Every row comes from one small tree of marks. The marks that hang from a mark follow it in brackets, in alphabetical order. Every link used is in the known rows. Which tree was each row made from?
Known rows:
puvob{femi{toru{valudu{bebun}}} vebodo}: [ 25   4  -7  37 -32  -6   3 -11  14 -16 -41 -23  58   3 -20 -63  -5  12
 -25   7 -32  25  30 -11 -21  33 -32 -46 -17  10 -10 -19 -18   4  32 -18]
gezal{miba{simet{valudu{toru{femi}}}}}: [  1  22 -19  25   7 -21  12  14   0  -2  22 -17 -19 -38   5   1  29  25
   2 -11  15   0 -16   3 -20  27  20 -25  -4 -16  -7  16 -10 -29   3  16]
toru{bifido valudu}: [-14 -16   6   7 -27  14  -2  -4  23  16  -2  -5   0 -11 -12 -12  -2   6
  -2  33   5   3  31  15   8   7  -6 -26  32  20   0 -10   5  15   2 -24]
femi{puvob{vebodo} toru{bifido valudu}}: [ -1 -10  -3  35 -30  -2   4  26  34   8 -41 -22  23  -1 -14 -64  -5   0
 -29  -2 -13   6  17 -27   0  36 -24 -41   6  -8 -10 -29  -7  10  27 -20]
simet{miba refadov valudu{toru}}: [ -5  28 -11 -12  25  -5   9   2  -8   7  20   9 -14  10  -2  39  14   8
   7  -3  11  24  10   4  -8 -28  -4  18 -14   3  22  34  -3   1  -9 -11]
simet{refadov}: [ -2 -11  19 -23  -3  23  10  -2 -10  10   1  25  -4  18  -8  14 -21  -5
  17 -21  -8 -16 -10  -3   0 -25   2  20   2  10   4   4   7   4 -23   2]
femi{puvob toru{bifido valudu{bebun}}}: [ 11  -3 -16  18 -35   6 -14 -14   5   5 -13 -37  18 -23 -24 -45   5  17
 -28  34 -12  19  46 -15 -12  42 -19 -54  22  -3  13 -12 -14  10  38 -37]
bifido{gezal}: [-11 -27   5 -14  -8  10   1  -1  18   2  -7   9 -20   7  -6  18  -5  -5
   7  -6   6  -9  -9  28   8 -25 -15 -10  27   6 -25 -13   1   9 -14   2]
valudu{toru{bifido{gezal} femi}}: [-55  -8 -30  22 -31  -3  -2  14  35  21   8 -33 -39 -27 -13  16  21   8
  -8  -3  14   3   8  23  -2  10   4 -44  45  -9 -22 -21   2  -4   4 -23]
gezal{miba{simet{valudu{bebun}}}}: [ 30   2 -11 -14   5  -9  -4 -21 -20 -16  18 -13 -11 -17  21  -2  26  18
   4  24  -1   7  -9   7  -1   5   8   2   1   9 -17  19  -9 -26 -14  22]
bebun{valudu{toru{bifido femi{puvob}}}}: [-29  16   3  39 -40 -20 -13  28  24  -1 -14 -31   1 -34 -32 -39  28  23
 -23   3   8  45  35  -7 -31  46   0 -57  17 -13  27 -12 -17 -12  20 -26]
puvob{femi{toru} vebodo}: [  4 -10   2  43 -14  -1  16  29  28  -7 -48  -9  25  10  -7 -47 -18  -9
 -13 -37 -23  -7   0 -19  -6  11 -31 -11 -24  -9 -37 -31   5  12   7  15]
simet{miba refadov valudu{bebun toru}}: [  4  33 -18 -21  13  -9   0 -23 -25  -4  24  -9  -4   4 -10  34  27  18
   2  19   3  47  24   3 -14 -19  -5   6 -13  13  32  36 -14  -6   1 -18]
lovo{simet{rotu}}: [ 17  -2  25 -17  23   3 -21 -14 -16  -8   5  27  22  16   0  -2 -10 -16
  26 -14  16 -19  -1  18  -7  -4   5  22 -11  -4  16 -22  15  23   8  10]
simet{miba refadov rotu valudu{bebun}}: [ 18  33   7 -30  23  -8 -18 -32 -36  -7  10   7   6  27   7  33  -1  -4
  21   6   0  18  13   0   4 -26  11  47 -16   2  32  25 -18  -7   7 -13]
refadov{simet{miba}}: [ -8 -18  18 -19  28   2  22   6 -10  -6 -11  45  -3  17   6  27 -10  -3
  16   2  21   6 -14  10  13 -14 -27  33 -15  17  22  -2   4  32 -16  12]
lovo{toru{bifido valudu{bebun}}}: [  0 -10 -11  16 -27  15   6 -35  13   1   4 -25  31 -40 -19 -18  17  21
 -11  55   3  17  56  16   3  20  -6 -56  23   0  23  -2 -10  10  37 -28]
toru{bifido femi{puvob}}: [-30  -1  16  23 -31  -8   4  38  25  13 -29  -3  -7 -19 -22 -45  -2   3
  -1 -22   5  10  -2  -7   1  31   0 -15  24 -22 -13 -33  -5   4   2   3]
vebodo{simet}: [ -2 -23  27 -10   8  10  14  22  16   3   2  18   7  -6 -27   4 -12 -19
 -11  12   7   0  -7  -2  10  -7  -5   3  12   7   3 -15  15  30 -24  23]
gezal{miba{simet{refadov valudu}}}: [ 18   6  -9 -23  14  10   9  -1 -26   6  26  10 -27   8  36  23   0   1
  12 -19 -11 -34 -34 -13   4 -23  23  34 -12   4 -23  27   9 -38 -34  18]
gezal{miba{simet}}: [  8 -23  21 -10   4   3  11  16   1  -5  -2   8 -23  -8  18  15  -4   7
  13   3  -5 -33 -28  -9   5  -5   0   9   3  12 -27   5   4  -5 -17  24]
gezal{miba{simet{refadov rotu}}}: [ 10 -10  24 -24  17  12  -1   0 -25  -2   5  15 -20  19  36  41 -29 -10
  25 -22 -22 -62 -39 -31   8 -18  34  45 -16  -1  -5  18   4 -27  -8  11]
femi{puvob{vebodo} toru}: [ 13 -13  17  26  -8  -7  12  37  22  -5 -50   2  25   8 -19 -55 -13  -5
 -14 -38 -14   4 -13 -30  -6  21 -32 -17 -13 -22 -10 -27  -7  16  15  15]
bebun{valudu{toru{bifido femi}}}: [-35  12  -7  33 -40 -12 -12   8  20   7   8 -33  -9 -38 -26  -6  33  24
 -15  17  13  32  43   8 -27  31   2 -55  23   6  23 -10  -7  -7  13 -31]
mopu{simet{rotu}}: [  1 -13  21  -5  24   7  -4  -4  -8   5  -2  29  12   6  -1   6 -18 -15
  12 -13   6 -18 -28  12  -3 -16  10   8 -16  -2  22   3  17  24   7  25]
femi{puvob toru{bifido{gezal}}}: [-20 -23 -27  13 -23  10 -10  18  27  17 -14 -31 -34  -9   2  -7  -4  -8
 -23 -14  -3 -21   6  -5  12   5 -20 -26  35 -25 -39 -27   5   5   8 -15]
simet{miba valudu{bebun}}: [ 15  18   3 -18   9 -19  -3 -19 -12 -14   1   2   4  -2  -8   9  24  15
  10  31  16  47  23  21   3 -12 -21  11   4  15   9  13 -18  13  -3   3]
bifido{gezal{miba{simet{refadov}}}}: [ -5 -22 -10 -37  -1  14   9   4 -12   7  14  10 -48  19  37  57 -12  -3
  10 -19 -21 -57 -53 -10   9 -35  13  26  11  15 -48  14   6 -33 -33   1]
miba{simet{valudu}}: [ 21  -7   8  -4  10   0  16   0 -18   1  19   1  -7  -9   9 -14   8   4
   0  -2  12   4  -4  -5   4   8   7  19   0   5  -4  23   4  -7 -21  37]
refadov{simet{valudu}}: [  7 -13 -15  -6  25  12  12 -17 -17  -2  13  31   6   7   7 -15   1  -7
   6 -13  23  12  -5  28   8  -5  -4  18 -17  -5  20   7  15   4 -23  28]
bifido{gezal{miba}}: [-13 -25  -7 -15  -3   1  -8   8  32  -4 -10   9 -34   6  11  36   1  -4
  17  -6   0 -31 -27  35  10 -38 -12 -15  26   4 -47 -18  -1  -4 -17  -4]
simet{refadov rotu}: [  3  -6  30 -19  10  21  -7  -8 -14   6  -7  22   1  25   3  18 -33 -18
  25 -28 -11 -30  -5  -9   5 -22  20  34  -8  -5  23   4   5   0   1  -2]
vebodo{puvob{femi{toru}} simet{rotu}}: [  8   1   9  43  15   4  -8  33  24 -21 -28  -8  29   6  -5 -41 -45 -33
 -39 -34 -22 -23   0 -39   7  24  -1   4 -30 -41 -12 -29  15  22  17   8]
simet{rotu}: [  3 -14  35  -3   9   8 -11  -1   7  -6 -14  12   5   7  -7   0 -21 -12
  21 -11   5 -13   4   6   7  -6   5  10   1  -8  20  -7  -1  17  12   9]

Which tree is each row?
[-25   4   7  21 -35   1   3   6  22  20  -5  -5   6 -25 -21 -23   0  12
   3  14  10   3  23  16  -2  29   4 -37  33   9   1 -23  -6   6  14 -28] => toru{bifido femi valudu}
[  5  -6 -25  12 -35  17 -13 -34   3  11   8 -41   9 -28 -16 -12   7  20
 -18  51  -6   5  58   2  -7  28 -15 -51  31  18   6  -8  -4  14  30 -42] => femi{toru{bifido valudu{bebun}}}
[ -2   9  44 -20  35  -2   1  31   1 -13 -14  33   9  38   2  23 -42 -32
 -10 -17  -8 -14 -26 -38  22 -18  12  55 -25  -9  17  -3   6  20 -11  -3] => vebodo{puvob simet{miba refadov rotu}}
[ 10   7 -15 -22  28 -10   7 -31 -31 -17  11  23   9  11   8  10  19   5
   7  26  24  44   9  24   8  -7 -19  26 -17  14  29  15  -8  13 -10  10] => refadov{simet{miba valudu{bebun}}}
[ -7   6 -22  -1  40  -8  16  -5 -10  -4  18  19  -6   1   6  22  19   8
  -1   7  34  36   8  20   2  -6 -15  11 -23  -1  39  24   3  16  -5   8] => refadov{simet{miba valudu{toru}}}
[-28   9  -9  31 -40 -17  -6  15  15   1 -12 -35   0 -35 -41 -47  28  23
 -17   9   1  49  23  -8 -20  50  -1 -49  21 -18  16 -17 -15  -2  25 -16] => valudu{bebun toru{bifido femi{puvob}}}
[ 20  20 -19 -22  23  10 -16 -47 -51   6  30  18  21  20   9   9   0 -10
   8 -11  -5   5 -19   8 -10 -24  33  24 -28  -2  33  30  12 -14   1  13] => mopu{simet{refadov rotu valudu{bebun}}}
[  0  -1  51  -3  33 -15  -4  37  21 -24 -23  24  14  20  -6   7 -29 -29
 -12   2   6   4 -13 -21  26  -2  -4  33 -15 -12  14 -14   1  39   0   5] => vebodo{puvob simet{miba rotu}}
[ 12  -5 -16 -12  23  -9 -17  -7  -2 -10  16 -10 -34   8  45  31   2 -11
  11 -11   5 -41 -32  13  18 -20  24  19   7 -15 -32  15  -5 -34  -3  17] => bifido{gezal{miba{simet{rotu valudu}}}}
[-37 -18 -51  -3 -29  -2 -26 -13  33   1  12 -48 -47 -21   8  37  36  14
  -8  42  -3   3  13  32   4 -16  -6 -51  42   9 -36  -9   5 -14   2 -31] => valudu{bebun toru{bifido{gezal{miba}}}}
[ 11   3 -19   7  16  -9   6   7   0  -4  26 -19 -26 -25  16  11  27  18
  -3   7   7  -3  -9   1  -9   5   8 -12  -6  -4  -8  31   3 -21  -7  18] => gezal{miba{simet{valudu{toru}}}}
[-19   7  16  28 -37  -8   3  25  27  15 -26  -4  16 -21 -27 -57  -4  13
  -8  -1   6  16  12  -2  -7  44   1 -38  27 -10   4 -28 -18   1  20 -21] => toru{bifido femi{puvob} valudu}
[  6  28  16 -23  34  -4  -7  -5 -19   2   6  24  -3  31  17  39 -15 -15
  27 -19   8  -4  -1  -2  12 -36  13  55 -18  -9  23  20  -8  -2   0  -4] => simet{miba refadov rotu valudu}
[  1   2 -33  36 -45  11 -15 -23  12   5  -9 -46  18 -23 -10 -32  -2  14
 -29  34 -23   7  61  -6 -10  32 -20 -48  14   9 -14 -20  -2   7  30 -39] => puvob{femi{toru{bifido valudu{bebun}}}}
[-18 -15 -43  -7  -9  -2  -8   3  13  12  28 -31 -65 -11  48  28  25  -4
  -4  10   6 -32 -22  16  27 -19  11   8  34   2 -70   6  15 -36 -30   9] => toru{bifido{gezal{miba{simet{valudu}}}}}
[ -9   9   1  17 -21 -11   1 -10   0  -6  -1 -17  15 -32 -45 -15  23  30
   1   9   7  41  20  13 -30  32  -2 -48  10   2  30  -4 -20   5  24  -9] => valudu{bebun toru{femi}}
[ 14 -18  30  -7  15   1  -6   9  -4 -11  -6   3 -16   0  28  21 -15  -5
  22  -4  -6 -49 -27 -14  11  -2  18  24  -6  -4  -6   5  -1  -8   6  20] => gezal{miba{simet{rotu}}}
[-16   6  -1  12 -48  -4  -7 -19   6  10   0 -22  18 -29 -29 -30  14  22
  -3  40   2  26  35  17 -11  39   4 -47  37  19  10 -20 -16   1  21 -34] => toru{bifido femi valudu{bebun}}
[  7 -11 -26 -15   9  -7   0   1   3  -4  21  -6 -42  -2  36  26  14   0
   2  -4   4 -26 -33  19  12 -20   7   7  16   0 -52  14   0 -32 -25  20] => bifido{gezal{miba{simet{valudu}}}}
[ 10  -4  -4  45 -11   8   2  25  24 -18 -39  -7  15   0  -4 -55 -30  -1
 -21 -43 -21  -9  11 -18  -7  20 -26 -16 -26 -23 -33 -24   7  15   8   0] => vebodo{puvob{femi{toru}}}
[ 15   7  -3 -20   3  -2   9  -5 -13  -3  10   6  32  23 -18 -21   8 -23
 -22   4 -14  34 -15 -13   6 -10  11  21 -15  10   2   0   9 -12 -31  20] => puvob{vebodo{simet{refadov valudu{bebun}}}}
[ -7  11  26 -31  39   6   3   3 -28  12   1  45   1  32  16  59 -26 -16
  21 -17  -2 -26 -39  -8   1 -41   9  51 -31   9  24  18  12  21  -3   5] => mopu{simet{miba refadov rotu}}
[ 18  43   4 -36  44  -8 -18 -18 -41  -2  24  38  12  39  27  36  -3 -17
  33 -21  19 -10  -9  12   1 -34  12  68 -32  -4  20   7  11   6  -6  -3] => lovo{simet{miba refadov rotu valudu}}
[ 21  -3 -15 -11  28   7 -16 -49 -38 -21  15  13  24  12  10 -15   2  -8
  10   3  13  22  11  22   7   4  16  20 -23 -11  49  12  -2  -4  10  17] => refadov{simet{rotu valudu{bebun}}}
[-15  -4  37  14   6 -28  26  63  40 -13 -45  19  24  24 -11 -14 -14 -27
 -19  -2 -11  19 -23 -24  14  -7 -35  28 -22   9 -32 -29   5  30 -23  25] => puvob{femi vebodo{simet{miba}}}
[-22 -14 -17   9 -28   6 -13 -15  12   5  11 -40 -14 -27 -18  -2  29  15
  -8  44   2  34  42   8  -4  12  -6 -36  27  14  12  -1   9   8   6 -15] => valudu{bebun toru{bifido}}
[-11  -6 -19  53 -40   2   6  17  40   7 -38 -31  23  -3   2 -55 -12  -3
 -26  -2 -25  -7  28 -15   1  26 -26 -34  -3   5 -36 -33   8   6  18 -20] => puvob{femi{toru{bifido valudu}} vebodo}
[  6 -15  14 -25   4  15  14   7 -20   7   9  19 -26  11  28  35 -16   1
  18 -14 -18 -51 -40 -23   1 -21  16  32  -9  16 -22  17   9 -23 -29  12] => gezal{miba{simet{refadov}}}
[-11  11   7  20 -47 -11  -7  -1  10   4 -21 -18  29 -25 -37 -62  12  20
 -12  21  -4  40  26   0 -14  54  -2 -48  28  -1  14 -24 -28  -4  28 -28] => toru{bifido femi{puvob} valudu{bebun}}
[ 25   7 -14  28 -26   6  -4 -25   0  -9 -17 -24  41 -15 -22 -39  -8  19
 -20  18 -22  11  47  -3 -26  31 -26 -48  -4   9   1  -8 -17   9  34 -26] => puvob{femi{toru{valudu{bebun}}}}
[  6  44 -22 -24  37 -10  -3 -10 -28   6  39  24   2  18   6  38  25   4
  11  -8  23  18   5  16 -21 -27  -3  28 -27   8  19  20  15   7 -14 -10] => lovo{simet{miba refadov valudu{toru}}}
[ 17   1   0 -20  11  16  18  -9 -38  11  28  10 -11  10  17   6  -3  -2
   4 -22  -4 -12 -14 -21   3  -8  22  41 -11   6  -1  34   8 -23 -30  27] => miba{simet{refadov valudu}}
[ -1  25  -9 -27  36  -1  18  -3 -28  17  23  43  -3  20  14  40   3  -6
   8 -15   9   4 -35  10  -3 -45  -1  39 -28  13   3  30  16   8 -27  14] => mopu{simet{miba refadov valudu}}
[-20   7  -5  40 -26   5  22  -2  29  17  -3  -7  24 -47 -23 -21   4  18
  -5  14  18  -5  33  16  -2  33   4 -55  25 -19  15 -20 -12  10  39 -24] => lovo{toru{bifido femi valudu}}
[ -2 -32  -2 -21   0   0   6  12   9  -2   0   0 -43   1  29  37  -1   2
   6  -1  -5 -43 -41   7  11 -19  -2   4  20  12 -52   1   0 -16 -21  13] => bifido{gezal{miba{simet}}}
[ -7 -18  27 -17   3   9  25  32   9   6 -12  28  19  29 -17  -2 -21 -32
 -14 -16 -17  -6 -36 -28  10 -18   3  27 -11  13  -5 -15  19   7 -37  23] => puvob{vebodo{simet{refadov}}}
[ 19  11   0 -19  27   6  -8  -9 -31  -1  22   7 -21  17  45  28 -13 -10
  21 -26 -11 -48 -31 -18   8 -23  41  49 -21 -13  -2  28   2 -41  -9  16] => gezal{miba{simet{refadov rotu valudu}}}
[ 21   3  13  -1  14 -17 -11  -6   2 -20  -4  -7  43  14 -16 -34   8 -29
 -17  16  -1  38  -3  -6  13   9  13  11 -14  -8  18 -10  -1   2   2  29] => puvob{vebodo{simet{rotu valudu{bebun}}}}
[  0  -3  15 -19  24  24   0 -11 -28  14   9  39   8  27   8  28 -28 -19
  18 -31  -8 -35 -38  -4  -4 -31  24  30 -26   1  24  15  23   5  -3  15] => mopu{simet{refadov rotu}}
[  1  24   7   9  37 -20 -11   1   6  -8   5  -4  -4   0   0  26  13   2
  11   8  24  26  25  12   0 -10  -1   9 -11 -17  40  22 -12  15  25  -6] => simet{miba rotu valudu{toru}}
[ 27  11 -19 -30   3   3   0 -26 -42  -8  31  -5 -15   3  27  18  11  12
   9   6 -17  -9 -20 -11  -5 -12  22  25 -10  13 -16  32  -3 -43 -23  12] => gezal{miba{simet{refadov valudu{bebun}}}}
